Each row comes from the steps of one walk. Every step used is in the known rows, and no mark comes twice. Write the walk behind each row, first mark first.
Known rows
keror tase:  -33  127 -205  -58   70   70 -145  176  102   83  -37  -51  205   11  -47  107  251  390  181  133   88  -60   52 -140  -47  -79  -66  -28   64 -107  154   26  126   38  -69   34   28  -30 -154   25  179   59 -144  -95 -172 -192 -108   63 -107  -62 -245 -151  -53   54 -265  -36 -177
nogup keror:   80  224 -194 -208 -114 -153 -145 -299   30 -100 -153 -186 -157 -130 -252 -111   48  114   -5  -83  242  -64  219  153  -96  235  -42   43  186 -141 -145  189 -128   -9 -109   43   -7  270  132 -122  122  -77  200  -66   96  125   35 -118   42   43 -141   -7 -237   19   38  198   93
nogup nuzan tase keror loru:  -32  429 -280 -418 -165  349 -101  -67 -111   14    7 -304 -152  347  -45   44  -34  448  158 -173    3  287   98 -224 -403  189  -77   -6  163 -458  225  196  -42  145 -178  263 -226   55   48  324  -14 -217  170 -115  124  325 -195   77 -172  -46 -384 -147 -414 -320  -12 -168  197
nuzan nogup keror:  137  169 -167 -290  -21 -163  -22 -251   86 -168 -157 -229 -156   26  -55 -139   -4  115 -107   41  300 -108   84    1 -208  205   -3  -18  133 -260 -318  291 -270   35 -127  124 -124  343   77   91   49 -136  204   46   88  203  -52 -310  108   96 -253 -107 -359   -3   30  109   30
fibi keror tase nuzan nogup:  114  -18  -79  -46  177  208   19  179  404 -131  -27 -285   61  305  320 -142   72  273   92  174  297  -22   62 -406 -303  -38  -59 -273    5 -415   68  -71 -214  100 -202  267  -25  339   93  305  -12  -56 -122  -58 -221 -202 -288 -230  -11   -7 -182 -120 -135 -203 -209 -316 -177
fibi keror loru: -159   56 -280  114 -325  184  -23  104  107   29  186 -241 -104  170 -116   41   98   59   76  -75   89  128  -71 -107 -101   51  116  153  181 -179   52   34   39  219   20   59 -115  -24  -79  162   -3  158    1  -88   64   51   29  238 -199 -102  -95  122 -282 -227  -89 -250 -118
keror tase nuzan fibi:   84  257  -62 -262  259  258   35   26  415 -103   -9  117  -54  176   79   -1  -44  208   63  207  -50  103   -2 -295 -121 -185   92 -112  106 -123   99  -43 -321  268 -318  110  243   57  160  268  242  -97   -9  -73 -380  -29 -155 -137 -335 -140 -355 -356  136  -76 -268 -101  149
loru keror tase:  -52   76 -104 -152 -109   53 -211  311   48  145   -6 -229   48 -155 -209  113  257  306  209  225    5   21 -103   16 -141  -77 -301   68   62 -149  -79   -7  201   64 -176   97   27  -46  -14 -145   96  -54  -19   88 -257 -204 -213    4  -90   73 -180 -270  -29 -138 -246  -42  -94
tase nuzan fibi keror loru: -105  142 -261  -36 -191  324   38   49  307  -80  173 -113 -214  282  -69   26  -36   35   12    1   26  265  -95 -233 -151  -27  178   70  236 -224   72   19 -233  383 -157  125   20   28   91  339   78   80   38  -97  -96  108  -26  104 -365 -162 -201  -65 -134 -317 -149 -281   62
loru keror tase nuzan:  104  101   75 -132  122  301 -229  210  263   -7  -92 -306   -4  -53   -9 -133  183  452  199  114  141   91  169 -151 -267  -29 -418 -159   17 -315  185 -248  -57   79 -315  210  104   90  226  -34  118 -208  -29 -200 -319 -323 -270    5 -128  -57  -77 -272  -12 -270 -284 -238   49
felib nuzan tase keror:   40  269  -38 -229  171  300   78 -126   47  -37   78 -153 -122  370   98  -89  -67  314   37  -98   -6  517  107 -301 -242  140 -141  -24  -52 -504  210  148  -81  -83 -259  369 -325  419  177  132 -100  -47   96  -20  116  236 -230 -107  -33   67 -330  -37   24 -257  116 -163  323
tase keror loru:  -38  268 -191 -189 -129  316 -135   86  -37   28   14 -225 -105  281 -179  108  -17  340  208 -164   -7  294   16 -171 -329   99 -100   88    5 -302   48  207  -61  189 -176  134 -228  -36 -103  279   48 -216  -46 -210  161  227  -27  265   19 -173 -230   24 -337 -295  -54 -190   15
fibi nuzan loru:  156   27  -41 -120 -170  298   -8  -23  -94  -96  154 -286  171   70 -223 -105 -127  -37 -148  111  155 -255   -2  -97  -69   41  338  133  320 -143  200   57 -234  251    7  197 -215  102  -38  -33 -273  272  142 -228 -395   30 -155  107  -50 -242 -196  175  -12 -172   69 -302   85
felib nuzan fibi:  134  188   21 -119  156  137  207  -95  208 -245  223  387 -209  163   34   35 -127 -128 -226  258 -223  323 -251 -240   98    1  129  106  198  -82  -93  -23 -352  172 -116  102   71  108   38   54  208   55   78   31 -120  137  -40  -96 -345  -49 -320  -82  215   32   35 -100  239
nuzan tase keror:  -55  258  -97 -276   92  208   47 -109   23  121  -32 -259 -102  344   71  -24 -127  240  133 -186   38  325  126 -180 -325   43    1  -78 -107 -350  151  299   51  -50 -292  237 -242  330  209  229 -227  -53  119   75   72  306 -190 -186   36   92 -310 -125   21 -255   76  -25  237
felib nuzan nogup keror loru:   91  305 -225 -301 -112  139  -64 -143   30 -275   77 -179 -127   69 -123  -60  125  337 -100   37  155  144  -55 -199 -260  301  -99  164  266 -419 -144  207 -371  182 -104  243 -284   82 -221  186  272 -173  121 -257  174  195  -70   59 -109  -88 -371  -16 -512  -92  -84 -214   -5
tase keror:   44  117  -83 -110   51  148  -44    2   39   34 -128 -217 -132  221  -45   16 -142  178  198  -88   37  285  146  -76 -242   60 -142  -58 -130 -259    0  138   38    8 -188  129 -115  219  160   48 -136 -169  -41   34  118  166  -81  -16  156   -5 -103   36  -93 -277   82  -29  100
fibi nuzan:  173  -38  -36   66  -88  137   25 -137   -8 -153  135 -107  184 -153 -176 -119   65 -120   39   -9   12 -135  147  -56   82  -31  131  -97  251  -30  180 -172  -12  119   61  -39 -292  133  -30 -223  -73  293   -6 -126 -132  134 -115  -20  105 -270  -86   84 -163 -161   -6 -254   84
keror tase nuzan:  106  130  -11  -92  271  339 -206  139  285  -70 -122 -122  138   77  135 -135  157  476  192   50  161    7  288 -266 -200  -37 -223 -271  -13 -272  339 -217 -121   64 -256  180  123  117  104   96  198 -114 -151 -310 -263 -301 -217   77  -95 -173 -136 -184  -10 -118 -312 -234  -58
nuzan tase: -136   95    5 -208   76   80  160 -140  -22  103  126  -51   24  174  154  -47   20   88 -102 -113  -22   58   19 -135  -94  -31  147   11    3 -127  204  167  -17  -39 -132  217 -189  128   36  233 -140  100  206   48  -55  167 -123 -231 -159  141 -259 -221   93   31  -31   22  200
nogup nuzan loru:  189  172 -119 -301 -191  184 -166    7 -170 -104  -46 -224 -118  200  -26   -4 -216   77 -218  181  165 -232   -5   15 -142  248  153   54  376 -250  141    6 -184  140   93  221  188   45  199    4 -162  -90  285  -60 -346 -126 -161   40 -261   23 -111  124  -33 -130  165 -104  155

Which walk is each row?
-140  342 -197 -318  -97  347  -56   -5  -57  115   73 -261  -85  330  -62   42  -30  423  170 -202  -15  345   37 -249 -378   64  -19   96   22 -394  194  303  -66  147 -262  289 -371   23  -61  401  -42 -153   97 -172  146  346 -106  117  -76  -53 -411 -123 -278 -266  -76 -176  134 | nuzan tase keror loru
 165    1   59  -35  200  105  191   18   96 -305  157   64  -31  208  304  -74  -26   60 -201  239   72  128 -235 -328  -63  126  -96  -38   35 -345 -148  -22 -297  -17  -25  251 -222  206 -156  117   68  -75  -30  -16   42  -13 -207 -182  -28   44 -159   60 -101    5   42 -289  -37 | felib nuzan nogup
 104  157   68 -237  206  191  113  -90  344 -146    3  168 -193  165  113  -62 -217  -62  -48  117 -101  158  -30 -199  -91 -104  136 -116   64  -65   -3  -34 -433  257 -293   80  228   90  271  261  117 -127   86  -28 -258  102  -77 -188 -268 -126 -223 -281  151  -88 -103  -89  262 | tase nuzan fibi
   6  290 -259 -341 -163   35 -103 -151   -2 -146   -1 -250  -96   60 -167  -21   68  317  -18  -47  171   -4  -23 -102 -324  213   25  122  227 -310 -195  337 -336  186 -127  153 -252   32 -190  256  158 -211  148 -176  149  261  -12   10  -32  -67 -364  -79 -556  -77 -110  -77  -67 | nuzan nogup keror loru
 -10   76  -26 -148   11  177  183 -243  -28  -20  218 -151  154   18   35 -108   68  -17  -36 -111    8  -44  142 -179  -33  -48  254 -105  221 -146  342   39  -36   48  -94  162 -423  271   16   61 -184  340  195  -29 -153  259 -232 -246  -42  -58 -339 -196  -26  -89  -37 -178  214 | fibi nuzan tase
  -1  327 -279 -274 -240   92 -223 -175  -46  -81  -12 -204 -116  -43 -317   -7  124  291   26 -130  136   30  102   20 -239  219  -17  173  243 -212  -68  230 -190  176  -79   75 -147  -34 -126  117  245 -115  130 -252  146  204   85  173  -94 -144 -257  -62 -486  -88 -104  -25   23 | nogup keror loru
  33   67 -358  -13 -225  -19  121  -52  296 -101   99  -71 -378  268   25   56 -169 -310  -74  188   44  102  -35  -44   50   30  299  -60  391  -90  -52  -81  -14  216   19    5  283  300  381  -11  -69  220  199  338 -162   80  -97 -264 -392  106 -123   -1   11 -260   91  -14  203 | nogup nuzan fibi keror
  25  236  -95 -350  -28   89   50 -217  -88  -18   22  -90  -87  191  224  -41  -11  134 -100  -34   31  -19  103  -92 -107  147   62 -150  256 -236  273    3   -4  -47  -11  208  -17  190  210   93  -87  -13  341  120 -104  107 -242 -290 -265  194 -235 -229 -115  -37   80   34  285 | nogup nuzan tase
-107   29 -347  142  -89   98 -101  220  261   85   33 -201  112  127  -58   95  267  231  184  123  226  -14   54 -164  -34 -105   32  -33  131 -142  160  -24  267   74   -4   40   54  202  -21  -19   83  291 -162   40 -180 -212 -140   34 -171   -3 -186  -18  -14 -114 -177  -85 -228 | fibi keror tase
 -11   -4 -181   95  -34  122  163  -31  495 -107  102  -86 -275  278   79 -101 -140 -208  -28  110  114  225   31 -177  -43  -83  251  -86  153 -115   46  -79 -187  224 -195   70  188  346  379  137  -85  214   61  129 -180   18  -76 -199 -313   15 -101  -16  181 -308  -20 -145  168 | tase nuzan fibi keror
 -16  171   64 -122  190  223  183 -164   12 -100  266   81    4  194  220  -95   86  157 -189   14  -36  279  -29 -271  -12  123  -10   50  109 -328  240    8 -141 -114 -118  321 -276  257  -17   98  -20  140  165  -81    0  103 -198 -145 -247   86 -308  -96  140   53   33 -169  280 | felib nuzan tase
  63  276 -309 -306   60  -45 -136  -45  163  -80 -131 -212   81   15  -90   16  231  467  104  186  304 -166   99 -150 -222   68  -64  -56  157 -302 -110  270  -79   69 -178  162  -74  241 -108   61  241  -63    5  -50  -99  -64 -183 -187  -26   28 -424 -223 -313   51 -239   61 -178 | nuzan nogup keror tase
  92  206 -184 -362 -220  175 -304  307  -62   79  -57 -386   23  -35 -254  134  112  397   27  367  128 -129 -121   28 -224   76 -206   92  297 -304   33    9   82  175 -121  221  183  -23   83 -126    2 -122  166   50 -475 -299 -331   36 -279   57 -243 -194  -77 -205 -157 -104    8 | nogup nuzan loru keror tase
 130  116   53  -83   15  312  -19  100  -44 -208  158  -42   -1  225  -34  -85  -99  138 -292  239  114   77 -155 -194  -88  210   71  256  226 -313  138   12 -305  121    0  360  -76  117  -45   -7  -39   84  107 -259 -222 -129 -140  179 -252  -89 -152  222  198  -50  112 -284  108 | felib nuzan loru
  38  102 -121 -219 -190  223 -212  307    1  100   69 -446  147 -133 -365   70  189  283   66  307  112 -130  -82  -54 -200  -46  -88  149  304 -239   89   30   37  238 -159  210 -103    6   -4 -144 -105  121   79  -53 -483 -191 -320   81 -158  -89 -308 -160  -17 -245 -213 -238  -27 | fibi nuzan loru keror tase
  51  179  -83 -197  -88  276 -218  365   19   22  104 -280   67  -46 -259   50  186  392  -19  398   66   79 -186 -112 -222   62 -247  223  195 -338   52   -6  -12  137 -174  315   -8   31  -45 -159   53   -4   47  -73 -391 -279 -288  118 -265   20 -271 -122   87 -177 -187 -218  -44 | felib nuzan loru keror tase
  78  318 -187 -350  -83  193 -140 -154  105 -199  -58 -291 -120  122 -103 -131   63  387   30  -75  245   11   88 -186 -373  229  -76   27  183 -431  -61  203 -419  209 -219  273 -195  106  -57  309  201 -269  131 -299   96  169 -113   12  -24 -139 -298 -122 -545 -165 -172 -182   -3 | tase nuzan nogup keror loru
  43  109 -143  -81   -1  417 -177  225  253  -58  -36 -400   77  314   13 -123    2  350  -19  167  355 -121  124 -263 -291   40   93   31  199 -387  369  -16 -216  233 -207  369  142  198  181  152 -135  103   37 -303 -441 -341 -234  135 -271 -113 -173   45  154 -233 -136 -308  -30 | fibi keror tase nuzan loru
 113   -5  207 -278 -193  260 -168  223   -9    7    2 -481 -177  -16 -201 -139 -132   55 -115  180  108   25 -133   67 -308   99 -219  136  108 -306  -15  -14 -231  166 -274  312   69   72  347  -48 -296 -235  274  -71 -393 -166 -240   35 -136   65   21  -90  120 -382   -5 -220  251 | tase nuzan loru keror
  84  191  -43 -213  101  460 -203  229  139  -51  -84 -272  148  233   14 -102  -25  459  -43  153  270 -143  105 -233 -308   55   29    6  126 -380  357   15 -315  229 -212  356  136   55  100  204  -70  -66   63 -392 -478 -311 -224  171 -233 -154 -225  -36  156 -121 -174 -292  -15 | keror tase nuzan loru
 -52  154 -371   83   27  159   72  158  394  -65  174   41  -14  225   -5  121  197  157   60  316   74  201  -80 -324   22  -79  108   29  232 -221   47  -47   12  221  -95  110   93  252   21    4  239  293 -119   63 -231 -152 -153  -55 -410  -44 -382  -76  123 -103 -205 -178  -92 | felib nuzan fibi keror tase
 262  139 -177 -248  -81  -91    9 -365   75 -286  -54 -291  -50  -88 -158 -196   29   40  -60   23  296 -212  189  -52 -147  167   97  -79  301 -287 -201  172 -281   99  -90  115 -317  433   45  -64    3   52  191  -19   -2  241 -149 -343  191  -90 -305  -43 -454  -94   19  -53   68 | fibi nuzan nogup keror
 -90  110 -393   37  -19   73   28  163  400   64   88  -54    0  190  -65  169  140  126  105  249   95   84  -49 -196  -13 -191  201   20  209 -100   36   80   84  240 -126   25  165  158   20   97  118  289  -79  162 -279  -95 -116  -94 -342    3 -338 -150  120  -94 -227  -61 -134 | nuzan fibi keror tase
